Each row was made from one path, in order. Every step used is in the known rows, and no mark comes twice. Write each row's path.
Known rows:
bepubi-puzi: [-1.14 -0.05  1.74 -0.62  0.70  3.72 -1.35 -1.90 -0.93  1.62  2.97  0.70
  1.15  1.46  0.95 -0.91  0.98 -0.61 -3.99 -3.83 -0.36  2.05  0.12  2.02
 -1.24  1.25  4.95 -0.32  0.45]
mifubid-feped-bezi: [ 0.19  2.72  1.94  0.05 -1.41  2.86 -1.51 -1.82 -0.73  0.65  1.85  0.66
  2.54  0.68  0.58  0.63  1.50 -1.12 -3.50 -3.48 -0.59 -0.83  1.48  0.20
 -1.25  1.99  3.22  1.80  0.68]
tutedag-puzi-sogikel: [-1.63  1.23  2.45 -1.03  4.15  4.14 -2.25 -2.14  0.98  1.09  2.31 -1.83
 -4.29  0.61  3.48  0.59  1.14 -1.81 -4.25 -4.28  0.00 -0.19 -0.70  0.26
  0.45  0.11  3.11  0.16 -0.09]
misen-puzi-feped-bepubi: [ 0.46 -3.17  2.57 -0.59  1.31  2.93 -1.74 -1.47 -1.96 -0.38  2.62  2.02
 -1.95  0.14  1.24  0.35 -0.39 -2.04 -1.64  0.17  1.13 -4.19  1.04  1.14
  1.06  2.44  2.91 -0.22 -0.90]
sogikel-puzi-rire-bezi-feped-bepubi: [ 0.46 -0.85  2.07 -1.01 -0.28  2.16  0.67 -2.32 -2.20  0.24  1.42  4.29
  1.73 -0.88 -0.07  0.59  2.00 -2.61 -3.10 -1.47  0.07  2.42  0.97  0.83
 -1.07  0.50  2.32  1.59  1.42]
bezi-feped-misen: [ 1.52  1.43  0.83 -0.24  0.54  3.08 -1.21 -0.15 -1.77  0.13  2.28  4.07
  0.59  0.73 -2.82 -0.22  2.16 -1.41 -4.09 -1.39 -3.39 -1.93  0.29  1.51
  1.06  0.87  2.83  1.40  2.32]
feped-bezi: [-0.20  5.13  1.19 -0.59 -0.54  3.40 -1.53 -1.77 -0.90  0.87  1.99 -1.05
  2.56  0.44  0.30  0.56  1.75 -1.53 -4.39 -4.44 -0.66  2.14  0.66  0.26
 -1.32  0.82  3.34  1.52  0.37]
puzi-sogikel: [-0.90  1.60  1.99 -0.03  0.54  3.40 -2.27 -1.46  0.24  0.55  2.06 -1.15
 -3.85  0.43  1.90  0.00  0.07 -1.86 -6.18 -3.78 -0.44 -0.09 -0.05 -0.75
 -0.23  0.74  3.65  0.64  0.35]
misen-puzi-sogikel-mifubid-tutedag-rire-bezi-feped: [ 1.05  4.56  0.81 -0.41 -3.52  3.00 -0.29 -1.79  2.54 -0.27 -0.08  1.58
 -0.53 -0.30  1.42  0.60  1.55 -1.18 -3.24 -1.93 -2.35  2.45 -0.70  1.41
  1.21  0.00  2.03  1.30  0.06]
sogikel-mifubid-puzi-rire-bezi-feped-misen: [ 1.05  3.92  0.06  0.26  2.77  3.15  0.77 -1.08 -1.24  1.84  1.33  3.44
  1.72 -0.57 -1.13  1.48  2.12 -1.57 -3.59 -2.03 -2.89  3.31 -0.86  1.11
  0.47 -0.77 -0.36  0.78  1.49]
rire-bezi-feped-misen-puzi: [ 0.29  1.31 -0.22  0.00  1.89  2.94 -1.17 -2.37 -1.40  1.60  1.70  3.00
 -0.30 -1.04 -1.84  0.93  3.35 -1.14 -2.00  1.69 -2.41  1.05  0.11  2.76
  1.82 -0.16 -0.36  1.80  0.62]
bepubi-puzi-sogikel-mifubid: [-1.51  1.96  1.50 -0.01  2.16  4.58 -2.08 -1.01 -0.11  0.92  1.56 -0.35
 -4.27  1.83  3.27 -1.08 -0.81 -1.47 -6.19 -1.99 -0.24  0.21 -1.08 -0.49
 -0.14  0.50  4.02 -1.24 -0.39]
tutedag-mifubid-sogikel: [-2.14  3.32  2.08  1.41  1.63  4.38 -3.55 -1.27  1.48  0.26  5.06 -0.93
 -0.49  1.59  3.62 -0.27 -0.42 -1.41 -5.50 -6.36  0.64 -3.01  0.60 -0.20
 -0.05  0.26  5.46 -0.33 -0.29]
puzi-bezi-feped-misen: [ 1.70  0.92  0.15 -0.93  1.22  2.40 -0.87 -1.00 -2.54  0.54  1.63  2.56
  0.53  0.09 -2.03  0.93  3.03 -1.07 -5.46 -2.04 -2.99 -3.22  0.48  1.78
  0.86  0.02  1.00  1.30  3.40]
bezi-feped: [ 0.56  0.83  0.61 -0.82 -1.66  3.23 -0.88 -0.87 -0.48 -0.95  2.07  2.61
 -0.47  0.97 -0.28  0.07  1.12 -1.88 -3.67 -2.33 -2.41  0.21  0.44  1.00
  0.77  1.59  5.38  1.85  1.33]
rire-puzi-bezi-feped: [ 0.11  0.69  0.21 -1.52  1.73  3.17 -0.69 -2.28 -1.31  0.14  1.53  0.05
 -0.08  0.31  2.79  1.30  3.80 -1.76 -3.51 -1.57 -1.17 -1.47  0.38  1.52
  1.46 -0.34  2.57  1.36  1.91]
sogikel-puzi-rire-bezi-feped: [ 0.06  1.84  0.63 -0.49 -0.90  2.27  1.28 -2.54 -1.39  1.56  1.37  2.53
  2.81 -0.96  0.46  1.49  2.89 -1.60 -3.83 -2.72 -1.72  6.79  0.33  1.11
 -0.50  0.12  2.14  2.15  1.46]
puzi-sogikel-mifubid-tutedag: [ 0.37  4.52  2.35 -0.39 -1.04  4.58 -2.36 -0.43  2.20 -1.03  1.09  0.54
 -3.14  1.99  3.23 -1.28 -1.38 -1.75 -5.90 -5.40 -0.36  0.18 -0.20 -1.42
 -0.05  1.43  3.62 -1.76  0.08]
tutedag-feped-misen-puzi-sogikel: [-0.83 -0.46  1.53 -0.02  2.45  3.17 -2.91 -2.52 -1.04  1.50  2.74  1.70
 -3.67 -0.12  1.12  0.33  1.77 -1.18 -3.61  1.38 -0.64 -5.73  0.30  0.65
  1.29  1.08 -0.46  0.09  0.11]
tutedag-mifubid: [-0.92  3.05  2.98 -0.67 -0.74  4.52 -3.03 -0.49  1.12  0.06  4.44  0.38
  0.25  1.38  2.35 -0.48  1.61 -0.79 -3.98 -4.72 -0.70 -0.19  0.75  0.86
 -0.06  1.19  5.32 -0.82  0.63]
rire-bezi-feped: [ 0.05  1.47  0.69  0.51 -1.59  2.52 -0.09 -1.15 -0.08  0.00  1.20  1.57
  0.42 -0.44 -1.16  1.11  2.55 -2.08 -3.02 -2.10 -3.13  3.64  0.49  1.42
  0.27  0.45  3.55  3.41  0.78]
misen-puzi-feped: [ 0.02 -0.87  1.25 -0.11  0.77  3.14 -1.34 -1.78 -1.21  0.94  2.73  0.19
 -1.29  0.14  2.13  1.13  0.08 -0.97 -2.38 -0.90 -0.33 -0.34  0.27  1.40
  1.94  2.27  2.80  0.14 -1.04]
feped-misen-puzi-rire-bezi: [-0.21  3.59  0.33  0.24  2.41  2.54 -0.19 -2.99 -1.68  3.39  1.49 -0.02
  2.61 -2.43 -1.09  2.02  3.59 -0.59 -3.57 -2.40 -1.12  5.35  0.31  1.79
 -0.11 -0.39 -2.32  0.52  0.57]
sogikel-mifubid-puzi: [-0.90  3.26  1.65  0.00  2.66  4.95 -1.21 -2.08  1.79  1.06  2.97  0.38
 -1.67  1.48  2.69 -0.34 -2.16 -2.08 -3.94 -5.06  0.29  1.84 -1.09 -0.60
 -0.46  0.05  2.25 -1.23 -0.59]
tutedag-feped-misen: [ 0.38  0.16  2.79  0.56  0.51  2.94 -1.77 -0.63 -1.24  0.76  3.35  3.03
  1.79  0.62 -1.98 -0.29  1.92 -0.97 -3.20 -2.15 -2.79 -4.33  1.22  0.65
 -0.37  1.69  0.46  0.93  1.43]
bepubi-puzi-feped-misen: [ 0.85 -1.34  2.24  0.34  2.25  2.71 -1.01  0.16 -3.21  2.13  3.00  2.79
  1.66  1.09 -1.06 -0.12  1.47 -0.17 -3.67 -1.83 -2.26 -1.54  0.02  2.62
  0.35  1.49  3.08 -0.28  0.83]
sogikel-mifubid: [-0.31  4.00  1.53  0.05  0.88  4.75 -1.69 -0.57  0.82 -0.20  1.94 -0.20
 -1.42  1.39  1.26 -0.71 -1.37 -1.77 -5.26 -4.23 -1.11  1.89 -0.22 -1.09
 -0.07  0.92  3.07 -0.62 -0.03]
rire-bezi-feped-bepubi-puzi: [-0.36 -2.73  1.94 -0.46 -0.33  2.63 -0.45 -1.40 -1.94  0.29  1.68  3.81
  0.76  0.57 -0.85 -0.41  2.46 -1.98 -1.97 -0.03 -0.80  0.36  0.78  3.04
 -0.95  0.76  5.00  1.73  0.66]

Which path is each row?
[ 1.23 -1.97  1.34 -1.77 -0.01  2.41 -0.95 -1.45 -1.98 -1.60  1.48  2.44
 -1.27  0.26 -0.18  0.55  1.55 -2.62 -4.27 -1.52 -0.18 -4.89  1.38  0.97
 -0.19  0.85  3.41  1.31  2.41]  puzi-bezi-feped-bepubi
[ 0.26  2.39  0.68 -0.44  0.65  2.97 -1.29 -2.06 -2.10  1.36  1.89 -0.73
  1.36 -0.08  1.68  1.72  1.65 -1.03 -2.32 -0.73 -0.18  0.15  0.45  1.39
  1.00  1.67  2.66  1.09 -1.03]  misen-puzi-feped-bezi
[ 0.08  0.50 -0.05 -0.76  2.52  3.34 -2.43 -2.12 -1.49  0.90  1.89  2.45
 -4.87 -0.05  0.29  0.28  1.91 -1.47 -4.42  1.93 -1.20 -3.84 -0.42  1.16
  2.44  0.44  1.43  0.56  0.79]  bezi-feped-misen-puzi-sogikel
[ 0.93 -0.81  4.49 -0.72  0.50  2.69 -0.78 -0.45 -0.94 -0.27  2.74  1.03
  1.81  0.31  2.20  0.11  0.87 -1.81 -1.29 -3.18  0.16 -3.85  0.66  1.09
  0.15  1.37  3.37  0.25 -0.19]  tutedag-rire-puzi-feped-bepubi
[ 0.45 -0.41  0.65 -0.73  2.60  2.60 -1.82 -3.44 -1.81  2.19  1.94  0.55
 -0.50 -0.57  0.27  1.36  2.23 -0.01 -4.39 -1.06 -0.10 -4.41  1.08  1.84
  0.68  0.45 -2.10 -0.39  1.99]  mifubid-feped-misen-puzi-bezi
[ 1.21  3.03  3.86 -1.42 -3.02  3.69 -1.26 -0.80  1.91 -0.69  1.46  2.11
  0.92  1.91  2.15 -2.07 -0.91 -0.76 -5.00 -6.07  0.33 -1.79 -0.28  0.61
 -1.89  1.17  4.42 -2.13  0.72]  feped-bepubi-puzi-sogikel-mifubid-tutedag-rire
[-0.53 -1.52  2.02 -0.95  1.56  3.09 -2.16 -2.45 -1.26 -0.80  3.77  3.06
 -1.08  1.20  3.39 -0.03  0.63 -2.43 -5.14 -2.41  1.99 -7.40  1.08  0.66
 -0.17 -0.34  4.33 -0.14  1.73]  tutedag-mifubid-sogikel-puzi-bezi-feped-bepubi
[ 0.15  6.15  2.22  0.16 -2.58  3.20 -0.84 -2.37  3.36  1.03  0.45 -1.12
  0.37 -0.66  1.89  0.38  0.71 -0.69 -3.97 -4.94 -0.96  4.39 -0.59  0.72
 -0.34 -0.47  0.26  0.09 -0.69]  misen-puzi-sogikel-mifubid-tutedag-rire-bezi
[ 0.61 -2.33  1.66 -2.67  2.89  3.04 -0.94 -2.03 -1.34 -1.19  1.62  1.97
 -1.55  0.44  1.04  0.93  2.29 -2.43 -2.76 -1.83  0.11 -4.95  0.91  1.79
  0.31  0.26  3.15  0.97  2.10]  tutedag-puzi-bezi-feped-bepubi
[-0.05  1.90  0.75 -0.56  3.04  3.85 -2.42 -2.60 -1.21  1.89  2.95  1.33
 -0.49 -0.11 -1.01 -0.09  1.34 -0.74 -3.30 -0.78 -0.60 -0.79  0.16  1.70
  1.14  0.46 -0.13 -0.51  0.50]  feped-misen-puzi
[-0.82  0.57  1.58  0.25  1.40  4.22 -2.61 -2.06  0.84  0.26  1.43  0.75
 -5.60  1.01  3.60 -0.18 -1.31 -1.31 -4.34  0.13  0.31 -3.64  0.10 -1.17
  1.30  1.91  1.50 -0.53 -0.54]  misen-puzi-sogikel-mifubid-feped
[-0.09  0.70  3.00 -0.34 -1.06  2.82  0.38 -1.40 -0.51  0.74  0.89  2.88
  3.88  0.17  1.76  0.29  2.17 -1.18 -2.26 -3.18 -0.28  1.49  1.35  1.33
 -2.25  1.64  1.17 -0.83  0.15]  sogikel-mifubid-tutedag-feped-bepubi-puzi-rire-bezi
[ 0.86 -2.30  0.42 -2.06  0.83  2.71 -1.35 -2.88 -2.17 -1.05  1.50  2.68
 -2.27 -0.21  0.68  0.80  1.84 -2.24 -3.09  0.78  0.74 -5.32  1.23  1.74
  0.87  0.87  2.16  0.61  1.76]  misen-puzi-bezi-feped-bepubi
[ 0.50  2.40  0.04 -0.07 -1.39  2.15  0.92 -1.38 -1.16  0.57  0.80  1.29
  2.44 -1.20 -0.60  2.03  3.20 -1.62 -3.71 -2.94 -2.74  5.17  0.61  1.26
 -0.04  0.75  2.77  2.69  1.47]  puzi-rire-bezi-feped
[-0.99  3.05  1.93  0.02  0.25  2.52  0.78 -3.34 -0.98  3.18  1.79 -0.25
  3.74 -1.53  1.12  1.39  1.87 -1.17 -4.79 -5.46 -0.12  8.88  0.29  0.34
 -2.03 -0.42  0.22  0.86  0.70]  sogikel-puzi-rire-bezi
[-1.38  4.21  1.98 -0.01  1.05  3.39 -0.17 -2.62  1.01  2.82  3.52 -0.52
  3.08 -1.14  2.60  2.09  2.81 -0.96 -3.26 -6.16 -0.06  6.43  0.07  1.54
 -1.42 -0.46  1.48 -0.24  0.11]  tutedag-mifubid-puzi-rire-bezi
[-0.53  0.58  3.63 -0.12 -1.55  3.90 -2.90 -0.57  1.16 -0.19  4.07  2.11
  0.34  1.59  2.51 -0.36  1.21 -0.38 -3.16 -3.90 -0.71 -3.44  1.65  0.85
 -0.08  2.57  4.87 -0.31  1.00]  tutedag-mifubid-feped
[ 1.17  3.26  1.02 -1.36  0.81  3.90 -1.03 -1.88 -0.88  0.92  1.94  3.46
  2.49  0.25  1.57  0.28  1.67 -0.21 -3.08 -1.78 -0.71 -2.07  0.72  0.64
  0.77  2.19 -1.28 -2.65  1.05]  sogikel-mifubid-tutedag-feped-misen-puzi-rire
[-0.37  2.45  1.78 -1.56  0.76  3.38  0.09 -3.17 -1.52  2.21  2.85  1.00
  3.06 -0.03  2.17  0.26  0.50 -0.91 -5.86 -5.76  0.88  5.12  0.24 -0.23
 -1.62  0.92  2.08 -1.00  1.37]  sogikel-puzi-rire
[-0.42 -2.29  1.85 -1.57  1.93  2.68 -1.19 -2.68 -2.45  0.96  2.22  0.01
  0.42  0.55  1.11  0.07  1.70 -1.20 -5.10 -3.21  1.45 -2.73  1.04  2.10
 -1.97  0.29  2.57 -0.89  1.81]  feped-bepubi-puzi-bezi
[ 0.99 -1.56  1.96 -1.31 -0.92  3.13 -1.34 -0.60 -1.31 -2.06  2.05  4.23
 -1.28  0.90 -0.77 -0.67  0.57 -2.86 -2.97 -1.16 -0.59 -3.78  1.18  0.74
  0.03  1.80  5.11  1.38  1.39]  bezi-feped-bepubi
[ 0.10 -3.28  1.81 -1.61  0.02  3.24 -1.14 -1.16 -2.30 -0.61  2.38  4.77
 -0.05  1.70 -0.19 -1.35  1.30 -1.83 -2.63 -0.42  0.01 -2.68  0.73  2.68
 -0.66  1.77  6.38  0.55  1.18]  bezi-feped-bepubi-puzi
[ 1.01  1.26  0.47 -1.08  3.49  2.97 -1.07 -1.41 -2.62  0.99  1.82  1.77
  0.63  0.17 -0.10  0.90  4.39 -1.29 -3.74 -0.89 -2.37 -3.67  0.29  2.01
  1.63 -0.82  0.41  0.99  2.71]  rire-puzi-bezi-feped-misen
[ 1.72  6.15  2.25 -1.07 -1.47  3.86 -1.79 -1.36  2.28  0.51  1.42  1.36
  0.40  0.84  1.01 -1.09 -0.20 -0.07 -4.98 -4.78 -1.09 -1.33 -0.80  0.45
  0.40  0.44  0.46 -2.08  0.62]  feped-misen-puzi-sogikel-mifubid-tutedag-rire
[ 0.77 -2.58  1.84 -2.06  0.54  2.45 -0.65 -2.63 -2.23 -0.70  1.98  3.70
 -0.71  0.48  0.84 -0.03  0.89 -2.53 -4.40 -1.37  0.97 -3.69  1.08  0.87
 -0.60  0.36  2.88  0.67  2.42]  sogikel-puzi-bezi-feped-bepubi
[ 0.29  1.33  0.01 -1.20  3.61  2.96 -1.83 -3.56 -1.94  2.34  2.14 -0.72
 -0.49 -0.78  0.10  1.34  2.40 -0.38 -5.08 -1.63 -0.12 -2.19  0.41  1.98
  0.68 -0.59 -2.00 -0.66  1.76]  feped-misen-puzi-bezi
[-0.15  2.91  2.18 -0.80 -0.59  4.64 -2.20 -0.66  1.37 -0.09  1.31  1.33
 -2.26  2.55  3.79 -1.77 -0.76 -1.09 -5.54 -4.36 -0.02  0.57 -0.50 -0.06
 -0.38  1.29  4.53 -2.31  0.05]  bepubi-puzi-sogikel-mifubid-tutedag
[ 0.49 -0.52  0.63 -1.20  0.34  2.42  0.01 -2.47 -2.02 -0.14  1.04  3.31
  0.28 -1.51 -0.20  1.38  2.83 -2.38 -1.76  0.67  0.01  0.50  1.17  1.76
  0.39  0.98  1.73  1.56  0.76]  misen-puzi-rire-bezi-feped-bepubi
[ 0.45  4.95  1.87 -2.34  2.59  4.86 -0.42 -1.58  1.18  0.37  1.43  0.28
  2.13  1.10  3.99  0.57  0.86 -0.76 -3.64 -7.57 -0.11  3.56 -0.19  0.42
 -0.15  1.28  2.41 -2.59  0.81]  sogikel-mifubid-tutedag-puzi-rire
[-1.18  2.69  0.84  0.56  0.20  2.90 -0.29 -2.43 -0.42  1.44  3.17  2.04
  2.49 -0.33  2.99  1.45  2.42 -1.42 -4.63 -3.59 -0.69  2.86  0.29  0.84
  0.00 -0.55  3.76  1.43  0.82]  tutedag-mifubid-sogikel-puzi-rire-bezi-feped
[-0.42 -0.75  1.47 -0.87  1.49  4.17 -1.78 -0.38 -1.10 -0.94  1.08  2.98
 -5.22  2.02  2.39 -1.44 -0.47 -2.57 -4.95  1.09 -0.10 -3.92 -0.59  0.04
  0.41  1.00  5.12 -0.58  0.37]  bezi-feped-bepubi-puzi-sogikel-mifubid
[-0.74 -2.24  2.79 -1.05  1.10  3.50 -1.69 -1.64 -1.73  0.54  2.92  2.34
  0.30  1.42  0.42 -1.58  0.60 -1.56 -3.33 -2.37  1.04 -1.37  0.80  1.91
 -1.75  1.47  4.92 -0.70  0.52]  feped-bepubi-puzi
[-1.46  2.47  2.67 -0.90  1.37  4.77 -2.41 -1.99  2.10  1.21  5.42  0.80
  0.05  1.39  3.60 -0.09  0.48 -1.19 -2.78 -5.54  0.64  0.49 -0.23  1.34
 -0.47  0.29  4.28 -1.50 -0.08]  tutedag-mifubid-puzi
[ 0.36 -0.16 -0.20 -1.50  0.86  2.83 -0.07 -2.93 -0.26  0.49  2.24  1.09
 -0.58  0.39  1.73  1.72  1.52 -1.75 -4.26 -3.54 -0.76 -1.16 -0.04  1.56
  0.28 -0.13  2.82  1.17  2.03]  mifubid-puzi-bezi-feped
[ 1.28  3.29  1.07 -0.47 -1.64  2.28 -1.18 -2.23  0.95  1.22  0.93  2.57
 -0.23 -0.89 -0.31  0.57  3.04 -0.58 -3.44 -1.20 -2.13 -0.23 -0.42  2.38
  1.20 -0.26  0.35  1.03  1.05]  mifubid-tutedag-rire-bezi-feped-misen-puzi-sogikel
[ 0.80  0.34 -0.12 -1.36 -0.88  2.53 -0.46 -1.82 -1.16 -0.45  1.42  0.74
 -0.41  0.19  0.50  1.37  2.21 -1.53 -5.27 -2.90 -1.99 -1.32  0.73  1.14
  0.53  0.62  3.45  1.73  2.48]  puzi-bezi-feped
[ 0.41  1.36 -0.39 -1.25  1.73  3.60 -0.14 -2.31  0.00  0.07  1.71  0.94
 -1.85  0.98  2.37  1.36  0.27 -2.04 -4.65 -2.94 -0.91 -1.00 -0.66  0.61
  0.72 -0.32  2.20  0.23  1.53]  sogikel-mifubid-puzi-bezi-feped
[ 0.93  6.31  2.13  0.38 -1.21  3.03 -1.00 -1.78  2.44  1.73  0.64  0.36
  0.96 -0.78 -0.06  0.18  1.38 -0.35 -4.12 -4.14 -1.82  2.91 -0.68  1.13
 -0.13 -0.92 -1.38 -0.24 -0.10]  feped-misen-puzi-sogikel-mifubid-tutedag-rire-bezi
[-0.78 -0.28  0.86 -1.28  1.30  2.84 -0.89 -3.00 -1.62  2.08  2.18 -1.41
  1.03  0.67  1.61  0.60  2.04 -0.29 -5.69 -4.41  0.17  0.59  0.40  2.20
 -1.42  0.08  2.64 -0.35  1.82]  bepubi-puzi-bezi
[-0.99 -0.54  2.35  0.40  0.74  3.98 -2.04 -1.07  0.13  0.67  1.52  1.54
 -3.82  2.11  3.35 -0.90 -1.06 -0.95 -5.20 -1.45 -0.25 -2.98  0.01 -0.41
 -0.20  2.01  3.61 -0.66  0.24]  bepubi-puzi-sogikel-mifubid-feped
[ 1.30  0.25  0.74 -1.30  1.84  2.48 -0.54 -2.19 -2.71  1.50  2.15  3.70
  0.97  0.33 -1.13  0.32  2.43 -1.00 -5.66 -1.73 -1.83 -1.95  0.17  1.48
  0.35 -0.63  0.54  0.61  3.38]  sogikel-puzi-bezi-feped-misen
